Each row was made from one path, in order. Every step used is in the known rows, and no mark comes twice. Write each row's path.
Known rows:
rona filoki kenip mebub: [-0.01 -1.84 -1.48  0.63 -1.30  2.80  0.78 -2.56  0.57 -0.51 -0.18  1.99
  0.64 -0.04 -3.09 -0.52 -1.40  0.21  1.56  2.10 -2.88  0.47  0.76  0.32
 -0.81]
vodig rona sedu kenip filoki: [ 0.83 -1.95 -2.39 -2.84  1.09 -0.75 -0.37 -0.35 -2.25 -0.19  0.05 -0.87
  0.05  0.44 -2.00  1.86  4.20  3.60  0.06 -2.53 -1.62 -1.25 -0.52  2.38
  0.08]
fefolas filoki rona: [-1.08  2.19 -0.40  0.32 -0.28  3.05 -0.09  4.00  2.04  0.39 -2.46 -0.93
 -3.03  0.16  1.64 -1.31  0.57  0.34  1.24 -2.26  0.36 -0.19  2.22  0.19
  1.36]
kenip filoki rona sedu: [-1.54 -0.53 -2.12 -1.92 -1.40 -0.72  0.96  1.65  0.55  2.24 -0.96 -0.67
 -2.52  0.20 -0.58 -0.75 -0.83  1.46  1.05 -2.25 -1.39 -0.53 -0.39  1.99
  0.38]
filoki rona mebub: [-2.22  1.57 -1.75 -1.08  1.33 -1.46  2.18  4.66  0.78 -0.05 -1.77  1.55
 -1.90  1.56  0.27 -0.01 -1.49  0.92  2.56  0.13 -0.41 -0.33 -0.45  0.58
 -0.56]
vodig rona sedu fefolas mebub: [-1.69  1.03 -0.99 -0.88  1.24  0.36 -3.57  1.71  1.13 -0.66 -1.54 -1.37
 -5.65  0.44  0.52  1.17  1.37  1.41  1.99 -3.29 -3.12 -1.87 -2.34  0.36
 -2.35]
sedu kenip mebub fefolas: [-0.64 -0.19 -0.86 -3.93  2.26  0.13 -0.25  1.35 -1.71 -1.88 -0.21 -1.40
  5.25 -0.55 -1.97  1.42  0.51  2.43  0.10  1.04 -3.43  0.92  1.53  2.34
  0.11]
vodig rona: [ 0.22  0.37 -0.45 -0.77  0.84  0.43 -1.70  2.53  0.14 -1.17 -0.88 -0.47
 -1.57  1.73  0.62  1.11  1.38  0.33  1.79 -3.40 -1.09 -1.58 -0.52  1.01
  1.64]
vodig rona filoki: [ 0.89 -1.06 -1.18 -0.64  1.46  2.27 -1.85  0.85 -0.09 -1.77 -0.14  1.02
 -3.54  1.37 -1.09  1.26  1.10  0.12  1.21 -2.50 -2.28 -1.68  0.12  0.24
  0.99]
rona vodig: [-2.35 -0.49  0.17 -0.60  5.98  1.09 -1.46  1.12  0.71 -1.20 -0.40  1.02
 -1.39 -1.09 -1.36  1.23 -2.19  1.64  0.96 -0.89 -1.43 -1.40  0.89  0.99
  2.01]
rona mebub fefolas filoki kenip: [-0.46  0.46  0.79 -1.73  2.78 -0.77  2.59  0.45  0.26 -1.05 -1.42 -0.50
 -1.29 -1.13  1.43 -1.75 -1.15  2.22  1.26  1.12  2.05  1.03  2.94 -0.67
 -0.15]
filoki kenip: [-0.90  0.39 -0.51  0.27 -0.66  0.20  1.48  0.42  1.19 -0.15 -1.57  0.02
 -0.20 -0.24 -0.49 -1.36 -0.41  0.99  1.90  0.17 -0.95 -0.43 -0.18  0.90
  1.52]
fefolas mebub taza: [-1.07  2.41 -1.14 -0.55  2.49 -0.04 -3.75  1.17  1.96 -1.39 -0.67 -0.24
  2.34 -0.81  0.62  0.15  0.74 -0.02 -0.63  0.37 -4.05 -0.78 -1.27  0.59
  0.59]
fefolas filoki kenip mebub: [ 0.38 -0.29  0.05  1.90 -1.84  3.29 -0.18 -1.58  1.44  0.50 -1.10 -0.30
  0.89 -0.43 -0.11 -1.61  0.06  0.83  1.16  0.68  0.18  1.09  2.81  0.03
 -0.53]
vodig rona sedu: [-1.50  0.72 -1.04 -1.31  0.97  0.05 -1.71  0.49 -0.49  0.05 -1.00 -1.27
 -2.15  0.84  0.17  0.80  0.61  1.36  1.49 -4.18 -1.00 -1.89 -0.69  0.14
 -0.44]
sedu fefolas mebub: [-1.93  0.07 -0.62  0.12  1.65  0.81 -3.81  3.34  3.14 -2.05 -1.74 -0.18
 -4.19 -0.13  0.57  1.00 -0.29  0.84  1.33 -0.65 -4.08 -0.78 -1.59  1.41
 -0.60]
sedu kenip filoki: [ 0.82 -2.84 -2.18 -1.95  1.52 -0.32 -0.44  1.44 -0.29 -1.21 -0.04  0.49
  1.67 -0.27 -2.10  1.50  2.55  2.82 -0.59  0.17 -2.46 -0.03  0.37  3.32
  2.08]
sedu rona: [-1.01 -1.16 -0.40 -0.31  0.27  1.28 -0.87  0.87 -0.85 -1.42 -1.10 -0.15
 -1.89  1.08  0.57  0.70 -1.53 -0.64  0.80 -1.26 -1.75 -0.87 -0.03  1.92
  1.67]
vodig rona mebub: [-0.23  0.02 -0.86 -0.99  2.52 -1.91 -0.56  2.39 -0.35 -1.82 -0.50  1.16
 -2.07  2.17  0.27  1.57  0.32  1.41  2.09 -1.88  0.22 -1.25 -0.74  0.10
 -0.42]
vodig rona sedu fefolas mebub taza: [-1.28  3.02 -1.13  0.31  1.81  0.08 -5.07  0.90  0.26 -0.61 -1.12 -1.10
 -2.79  0.39  1.27  0.39  2.33  1.04  0.52 -1.73 -3.13 -1.92 -1.86  0.22
 -1.84]
filoki kenip mebub: [-0.22 -0.62 -0.80  0.81 -2.14  0.70  0.94 -1.17  0.72  0.40 -0.82  0.20
  2.38  0.36 -1.45 -0.97 -1.00  0.57  2.14  1.26 -1.66  0.55  0.28  1.00
 -0.03]
mebub fefolas filoki rona vodig: [-1.35  2.51  1.61 -2.57  5.61  3.04  1.14  3.64  0.35  0.34 -1.72 -1.56
 -2.82 -1.37  1.01 -1.07 -1.09  1.61  1.53 -1.18  0.66 -0.08  3.84  0.36
  2.47]
vodig rona sedu fefolas: [-1.87  0.18 -0.47  0.39  0.68  0.58 -3.36  1.82  0.20 -0.54 -1.33 -0.73
 -5.94  1.21  0.57  1.19  0.74  1.63  1.99 -3.65 -1.27 -2.00 -0.19  0.72
 -1.12]
kenip filoki rona: [ 0.05 -0.77 -1.83 -1.37 -1.71 -0.02  0.45  3.71  1.02  0.83 -0.76 -0.03
 -2.36  0.82 -0.08 -0.58 -0.04  0.23  1.41 -1.24 -1.53 -0.19  0.07  3.03
  2.48]
vodig rona filoki kenip mebub: [ 1.89 -1.58 -1.06  0.30 -1.88  2.98  0.94 -2.25 -1.11 -0.01  0.00  1.38
 -0.57  1.82 -2.55 -0.17  1.19 -0.20  2.44  0.39 -1.83 -0.28 -0.02  0.17
 -0.56]

Write each row's path:
[ 0.34 -1.46 -0.33 -2.06  0.17  1.57  1.62 -2.04 -0.80 -0.61  0.03  0.34
  1.20 -0.46 -2.33 -1.23 -2.22  0.43  1.42  2.33 -3.20  0.95  1.63  0.68
 -0.14]  rona filoki kenip mebub fefolas
[-3.38  2.69 -1.59 -0.90 -0.25  0.71 -1.27  3.77  2.61  0.89 -2.97 -1.09
 -5.45 -0.09  0.68 -0.44 -0.43  1.33  2.59 -1.27 -3.59 -0.79 -2.07  0.55
 -2.19]  filoki rona sedu fefolas mebub
[ 1.98 -0.86 -0.50 -2.44 -0.57  2.18  1.68 -1.49 -2.45 -0.28  0.31 -0.36
 -0.06  1.01 -1.81 -0.80  0.33  0.00  2.30  0.63 -2.22  0.21  1.01  0.49
  0.16]  vodig rona filoki kenip mebub fefolas
[-0.41 -1.27 -2.05 -1.44  0.21 -2.36  2.16  3.60  0.47  0.12 -0.38  1.72
 -2.82  1.38 -0.33  0.17 -1.01  1.13  1.72  0.29 -0.40  0.29 -0.37  1.96
  0.37]  kenip filoki rona mebub
[-1.78 -1.28  0.55 -0.80  5.28  2.49 -0.37 -0.05 -1.40 -1.07 -0.90  0.92
 -2.29 -0.19 -0.95  1.39 -2.96  0.47  1.30 -0.49 -1.33 -1.20  0.53  1.67
  2.21]  sedu rona vodig
[-1.93  1.63 -0.14  3.83 -1.29  3.23 -3.37 -2.67  0.74  1.20 -1.24 -0.20
 -0.57 -0.60  0.66 -2.85  0.60  1.96 -0.21  1.63  0.03  0.89  3.31 -0.88
 -2.91]  rona sedu fefolas filoki kenip mebub taza
[ 0.43  0.00  0.10 -2.71  2.76  2.43 -1.15  1.13 -0.83 -1.90 -0.66 -1.66
  3.59 -1.16 -0.54  0.54  1.56  2.77 -0.71  0.17 -1.53  1.36  3.96  1.27
 -0.36]  sedu kenip mebub fefolas filoki
[-1.41  0.49 -0.96  0.29  2.86 -1.00 -1.06  0.05 -1.96 -2.13 -0.39  1.96
  0.33  1.14  0.76  0.56 -1.34 -0.20 -0.36  1.43 -0.45 -0.38  0.10  0.78
 -0.22]  sedu rona mebub taza
[ 0.80 -2.79 -1.23  0.62 -1.92  4.01  2.27 -3.73 -1.73 -0.47 -0.44  2.00
 -1.18  1.14 -2.43 -0.26 -1.80 -1.01  1.47  2.59 -2.66  0.60  0.21  1.07
 -0.62]  sedu rona filoki kenip mebub
[-1.19  1.93  1.27 -2.23  4.30  3.60  0.71  2.59 -0.12  0.46 -1.08 -1.37
 -0.34 -0.93 -0.14 -0.78 -2.11  1.25  1.57 -0.13  0.11  0.97  4.37  0.51
  0.57]  kenip mebub fefolas filoki rona vodig
[-0.41  0.42  0.33  1.51 -0.02  2.50  0.43 -0.46  2.07 -0.09 -1.92 -0.64
 -1.20 -0.89  1.01 -1.93  0.69  1.13  0.98 -0.46  1.01  0.22  2.33 -0.02
  1.29]  fefolas filoki kenip
[-2.87  2.67 -3.01 -2.30  0.88  0.91  2.25  2.80 -0.39  0.75 -2.41 -0.67
  0.97 -0.49 -1.65 -0.20  2.06  3.36  1.42 -0.93 -1.94 -0.58 -0.75  1.05
 -0.80]  filoki rona sedu kenip
[-1.35 -1.04  0.06 -3.58  3.67 -2.04  1.55  1.40 -2.53 -2.34 -0.78  0.14
 -2.02  0.89  1.16  0.88 -3.38  0.34  1.04  0.51 -0.71  0.05  0.55  1.33
  0.07]  sedu rona mebub fefolas
[-0.10  2.19 -1.06  0.27  3.36 -1.59 -2.23  1.88 -1.41 -1.70 -0.06  1.15
  0.46  1.97  0.85  0.99  1.60  0.88  0.66 -0.44 -0.25 -1.40 -0.19 -0.04
  0.02]  vodig rona mebub taza
[ 0.15  0.25 -1.71  1.76 -0.70  2.43 -0.64 -3.19 -0.27 -0.18  0.44  2.25
  3.02 -0.10 -2.62 -1.51 -0.17 -0.26 -0.12  3.30 -3.13  0.57  1.00  0.08
 -0.26]  rona filoki kenip mebub taza
[-2.13  1.89 -0.84 -3.98  2.41 -2.65  3.06  4.93 -0.46 -0.57 -1.56 -0.15
 -1.31  0.91  0.88 -0.59 -2.21  1.30  2.53  0.35 -0.33 -0.05  0.58  0.63
  0.07]  filoki rona mebub fefolas
[-1.65  1.73 -0.92  0.06  1.54  0.87  1.22  4.11  1.94 -0.18 -2.17  1.00
 -3.11  0.84  1.42 -0.62 -0.30  1.32  1.56 -0.78  1.52  0.37  1.62 -0.63
 -0.86]  fefolas filoki rona mebub
[-0.99  1.03 -1.01  0.97  0.44  0.69 -4.01 -0.18  0.15 -0.62  0.32  0.63
  4.07  0.29 -0.57  0.32 -0.69 -0.23 -0.86  0.63 -2.76  0.07  1.24  1.16
 -0.03]  kenip mebub taza
[-2.44  0.07  0.05  2.64 -0.35  2.62 -1.11 -0.79  2.01  0.63 -2.39 -0.81
 -5.26 -1.31  1.19 -2.00  0.17  2.72  1.16 -1.04  0.67 -0.06  2.18 -0.59
 -1.62]  rona sedu fefolas filoki kenip
[-2.21 -0.11 -0.13 -3.55  4.45 -3.52 -0.11  2.43 -0.16 -2.37 -0.41 -0.05
 -0.61 -0.14  0.44  0.86 -3.33  1.78  0.95  0.00 -0.99 -0.04  1.04  0.59
 -0.10]  rona mebub fefolas
[-1.99 -0.38  0.07  2.96 -1.84  3.24 -1.63 -1.92  1.66  0.98 -1.86 -0.33
 -3.58 -0.56  0.20 -1.56 -0.77  2.31  1.09 -0.07  0.01  0.92  2.84 -0.39
 -3.26]  rona sedu fefolas filoki kenip mebub
[-3.00  2.56 -0.89 -0.20  0.00  2.43 -0.07  2.05  1.91  1.63 -2.70 -1.40
 -3.43 -0.60  1.35 -1.59 -0.13  1.51  0.84 -3.20  0.33 -0.14  2.01 -0.73
 -0.84]  fefolas filoki rona sedu
[ 0.41  0.99 -3.28 -1.66  2.05 -1.83  1.87  3.22 -1.88 -0.31 -0.11  2.29
  2.96  0.77 -1.44  0.11  3.62  2.96 -0.34  3.28 -1.35  0.60 -0.06  2.38
  0.77]  sedu kenip filoki rona mebub taza
[-2.13  1.79 -2.56 -0.48  2.01  0.94 -2.20 -1.90 -1.66 -0.37 -0.16  0.02
  6.76 -0.93 -2.44  0.82  1.77  2.97 -1.50  1.32 -3.30  0.10  0.71  0.81
 -2.56]  rona sedu kenip mebub taza
[ 0.01 -0.77 -3.32 -2.54  1.57 -1.57  3.27  3.77 -0.99 -0.37 -0.65  1.85
  0.35  0.94 -1.82  0.74  2.15  3.06  1.28  1.39 -1.03  0.67 -0.73  2.60
  0.17]  sedu kenip filoki rona mebub
[-2.14  1.38 -1.31  0.30  3.81 -2.27 -1.93  1.16  0.42 -1.75 -0.16  1.97
  1.58  0.35  0.36  0.58 -0.91  1.19 -0.43  1.40 -0.90 -0.36  0.26 -0.02
 -0.41]  rona mebub taza
[ 1.66 -0.41 -1.27  0.14 -0.39  2.54  1.41 -0.57 -0.63 -0.66 -0.59  0.91
 -3.34  1.15 -1.62 -0.61  1.70  0.41  2.37 -0.82 -1.48 -1.39 -0.65  0.12
  1.40]  vodig rona filoki kenip
[-1.65  0.23 -0.47 -3.34  2.91  2.03 -1.02 -0.88 -1.20 -0.69 -0.99 -2.46
  3.54 -2.01 -0.92  0.52  0.62  3.88 -1.19 -0.54 -1.52  1.13  3.48  0.38
 -2.35]  rona sedu kenip mebub fefolas filoki
[-3.12  2.28 -0.91  0.60  2.46 -0.18 -5.09  0.53  1.88 -0.74 -1.41 -0.42
 -1.65 -1.35  0.92 -0.23  0.08  1.33 -0.50 -0.33 -4.38 -0.82 -1.04  0.37
 -2.14]  rona sedu fefolas mebub taza
